Each row was made from one path, in order. Every step used is in the known rows, and no mark comes twice. Write each row's path.
Known rows:
paseg -> dipe -> volege -> gibal: [ 1.62  3.92  1.03  3.10  1.33  0.75  3.32 -1.79  1.49  1.68 -0.86 -1.06
 -0.67 -1.78 -0.26 -0.51  1.73 -4.68 -1.51 -2.27  4.63  2.00  5.16]
paseg -> dipe -> volege: [ 2.60  2.77  1.69  3.73 -0.01  0.21  2.85 -1.60  0.45  0.95 -0.55 -0.40
  0.33  0.85 -0.59  0.35  0.81 -4.16 -3.44 -2.41  3.22  1.91  2.49]
gibal -> noveb -> teriru: [-0.28  5.79  1.62  2.14  1.86  0.37  3.89 -1.12 -4.31  0.89 -1.40 -0.62
  2.42  3.78  3.07 -2.48  0.62 -2.95  0.18  1.96  3.04 -0.72  0.20]
gibal -> dipe: [ 3.36  2.97  1.87  0.62  0.02  1.55  3.53  0.14 -2.98  0.70 -0.88  0.24
  0.93  3.16  3.19 -2.05 -0.70 -0.17 -2.17  2.36  3.48 -2.95  2.16]
gibal -> volege: [ 3.07  1.46  1.84  0.53 -0.25  2.86  2.68 -0.16 -1.98  0.84 -1.12 -0.05
  0.06  3.12  2.33 -1.03 -0.73 -0.70 -2.42  0.17  4.64 -1.32  1.17]
bufo -> paseg -> dipe -> volege -> gibal -> noveb: [ 0.45  4.03 -1.15  4.48  2.20  2.10  4.87 -0.44  1.05  2.57 -0.74 -2.19
 -0.17 -1.63  1.59 -1.73  2.54 -5.27 -0.67 -3.82  5.69  4.52  4.82]
bufo -> paseg: [ 3.04  1.63  1.83  0.25 -0.03  1.53  3.42 -0.42 -2.82  2.08 -0.03 -0.73
  1.33  5.71  4.04 -2.00 -1.13 -1.90 -3.48 -1.39  4.68  1.57 -0.66]
bufo -> paseg -> dipe: [ 2.22  1.39  2.12  1.57 -0.44  0.78  3.62 -0.63 -2.18  1.21  0.58 -0.54
  1.29  3.93  1.58 -0.06  0.30 -3.66 -4.43 -3.16  3.73  2.76 -0.48]
teriru -> noveb -> gibal -> dipe -> paseg: [ 2.91  2.38  3.03  1.88  0.85 -1.29  2.13  3.67 -3.91 -0.20  0.80  1.14
  1.06  5.45  1.77 -2.40 -3.30  1.88 -1.19  3.47  3.56 -0.56  2.11]
dipe -> volege: [ 3.37  2.92  1.32  1.96  0.73  0.84  2.98 -1.22 -0.08  2.08 -1.31 -0.76
 -0.07  2.67  2.07 -1.37 -0.41 -2.91 -2.02 -0.63  4.09  0.73  2.50]
noveb -> gibal -> dipe -> volege -> bufo -> paseg: [ 7.16  1.77  0.33  2.98 -1.33  2.86  2.77  3.49  0.84  2.37 -0.84 -2.06
 -0.61  3.69  2.56 -2.88  0.45  0.72 -3.53 -1.23  3.65  2.15  2.61]
noveb -> teriru -> paseg -> dipe -> volege -> gibal: [-0.19  4.74  3.21  3.48  0.76 -0.55  1.64 -4.42 -3.18  1.34 -2.32 -1.91
  1.73 -3.84 -0.81  0.82  1.89 -6.45 -2.32 -2.02  4.54  1.21  1.25]
paseg -> dipe -> volege -> bufo: [ 4.96  0.57  2.19  4.43 -1.22  0.58  2.50 -2.01  1.38  2.18 -0.85 -1.47
 -0.84  2.07  0.07 -0.43  1.84 -3.76 -3.33 -3.76  1.96  3.07  3.77]
volege -> bufo -> paseg: [ 5.00 -0.60  1.88  0.92 -1.23  1.69  3.30 -0.56 -1.81  3.13 -0.43 -1.95
  0.35  6.51  4.87 -2.77 -0.26 -1.28 -3.76 -2.58  3.43  2.58  0.63]
teriru -> noveb -> gibal -> volege -> bufo: [ 3.83 -0.31  2.60  2.19 -1.63  0.75  0.21  2.45 -1.91  0.34  0.65 -0.82
 -1.20  6.23  1.08 -2.00 -0.18  0.94 -1.76  0.40  4.32  0.64  0.52]
volege -> gibal -> noveb: [-0.36  3.70 -0.20  2.04  2.85  2.68  4.86 -0.13 -0.72  2.02 -1.02 -0.90
  0.10  1.71  4.79 -2.79  1.22 -2.61  0.48  1.06  4.92 -0.01  4.44]
gibal -> volege -> dipe -> paseg: [ 4.91  1.54  1.81  1.36  1.74  2.27  4.58 -0.12 -0.97  3.33 -1.45 -0.83
 -0.31  1.29  2.10 -2.58 -2.29  0.09 -1.49  0.04  4.25  0.49  5.84]
teriru -> paseg -> dipe -> volege -> gibal: [ 0.94  2.04  2.35  3.88  0.29  1.36  2.58 -3.33 -0.49  1.33 -1.76 -1.47
  0.23 -3.37  0.68  1.27  1.71 -5.95 -3.55 -3.28  4.92  2.02  3.30]
volege -> gibal -> noveb -> teriru -> paseg -> dipe: [-2.60  4.55  2.36  4.08  1.73  0.67  3.30 -2.95 -4.61  0.34 -1.92 -1.32
  2.79 -2.12  1.29  0.49  2.59 -6.19 -1.55 -0.46  3.80  0.54  0.78]

Write each row's path:
[ 2.23  3.76  0.80 -0.05  1.38  2.00  3.90 -0.11 -1.74  1.72 -0.87 -0.41
 -0.11  0.54  3.31 -2.83  0.12 -0.60 -0.36  2.55  5.03 -2.76  4.69] => volege -> gibal -> dipe
[ 3.63  2.09  2.08  1.91  1.38 -0.40  2.12  2.90 -1.93  1.61  0.31 -0.31
 -0.52  3.55 -0.37 -2.95 -2.78  1.58 -0.80  1.64  5.31  1.31  3.73] => teriru -> noveb -> gibal -> volege -> dipe -> paseg
[-1.14  3.83  2.92  2.92  0.89  1.24  3.01 -2.53 -6.12  0.16 -2.46 -0.88
  3.41  2.27  4.00 -0.77  0.47 -4.38 -1.92  1.16  3.22 -0.60 -1.96] => gibal -> noveb -> teriru -> paseg
[ 4.37  4.20  0.38  2.70  0.39  2.47  2.76  3.20  0.43  0.46 -0.91 -0.01
 -0.18  1.63  0.95 -1.46  0.05  0.02 -2.59  1.79  3.87 -1.19  3.00] => noveb -> gibal -> dipe -> volege
[-1.15  7.30  0.40  4.74  2.81 -0.41  3.80 -2.23 -0.95  1.65 -1.63 -1.96
  1.04 -2.81 -0.39 -1.60  3.13 -5.42  1.38 -0.80  4.31  1.68  4.35] => paseg -> dipe -> volege -> gibal -> noveb -> teriru
[ 1.31  2.40  2.80  6.84 -0.65  0.68  2.60 -3.40 -2.46  1.21 -3.04 -2.54
  2.17 -0.70  0.70  0.28  3.04 -5.72 -2.75 -2.92  1.71  2.93  0.79] => gibal -> noveb -> teriru -> paseg -> dipe -> volege -> bufo
[ 0.83  3.91  4.19  4.00 -0.62 -1.16  1.21 -4.21 -3.88  0.23 -2.04 -1.16
  2.54 -1.13 -1.22  1.58  1.09 -6.29 -4.11 -2.46  3.12  1.22 -1.39] => noveb -> teriru -> paseg -> dipe -> volege
[ 5.94  0.11  1.33  2.27 -1.01  1.60  2.98 -1.11  0.24  3.94 -1.18 -2.83
 -0.61  4.46  3.46 -2.84  0.05 -2.09 -3.03 -3.74  3.76  3.63  2.33] => dipe -> volege -> bufo -> paseg
[ 4.51 -0.77  2.44  2.78 -1.58  1.02  3.45 -0.93 -1.22  2.14  0.32 -1.77
  0.71  5.12  2.14 -0.77  1.17 -2.76 -4.69 -4.29  2.57  3.92  0.46] => volege -> bufo -> paseg -> dipe
[-1.01  2.79  0.70  5.90  1.58  2.74  3.93 -2.45  0.11  0.99 -2.21 -1.45
  0.50 -3.75  1.78  0.74  2.80 -6.73 -2.01 -2.77  4.82  2.36  3.96] => teriru -> paseg -> dipe -> volege -> gibal -> noveb
[-0.95  4.48  2.63  6.02  0.61  0.49  2.63 -3.48 -3.47  0.15 -2.50 -1.48
  2.88 -1.37  0.00  0.80  2.23 -6.69 -2.68 -1.82  2.79  1.83 -0.26] => gibal -> noveb -> teriru -> paseg -> dipe -> volege
[ 0.94  2.28  2.30  1.22  0.26 -1.26  0.90  1.98 -3.12 -0.74  1.66  0.71
  0.50  6.82  1.10 -1.39 -1.29 -0.89 -1.67  1.97  4.50  0.33 -1.26] => teriru -> noveb -> gibal
[-0.19  4.39 -0.54  5.15  2.56  1.90  4.72 -0.94  1.75  1.72 -1.22 -1.52
 -0.41 -2.26  0.97 -1.11  2.99 -5.25  0.08 -1.92  4.62  2.59  6.00] => paseg -> dipe -> volege -> gibal -> noveb
[-1.51  5.92  1.66  3.91  2.26  1.43  3.14 -3.28 -3.08  1.84 -3.47 -2.31
  1.71 -2.57  2.83 -1.79  1.81 -5.35  0.30  0.03  5.18  0.38  2.40] => dipe -> volege -> gibal -> noveb -> teriru -> paseg
[ 1.58  1.64  2.01  1.02 -0.50  0.57  0.26  2.55 -2.91 -0.88  0.86  0.47
 -0.24  5.22  0.28 -0.94 -0.98  0.20 -1.52  1.57  5.68 -0.55 -0.57] => teriru -> noveb -> gibal -> volege
[ 4.29  2.79  0.04  1.24  1.04  3.73  3.07  3.10  0.52  1.36 -0.59 -0.43
 -1.06  2.17  0.30 -1.77 -0.26  0.62 -2.35  1.24  5.04 -0.41  2.83] => noveb -> gibal -> volege -> dipe
[ 6.81  1.36  1.01  2.03 -1.34  2.18  3.28 -0.10 -0.69  3.40 -1.32 -2.80
 -0.34  2.92  3.53 -3.67  0.11 -0.37 -2.58 -1.85  3.76  1.39  3.28] => gibal -> dipe -> volege -> bufo -> paseg
[ 0.51  4.63 -1.13  3.09  3.04  2.73  4.60 -0.74  1.11  2.58 -1.98 -1.64
 -0.66 -0.36  3.55 -2.96  1.70 -3.71  1.35 -0.18  5.36  0.98  5.98] => dipe -> volege -> gibal -> noveb
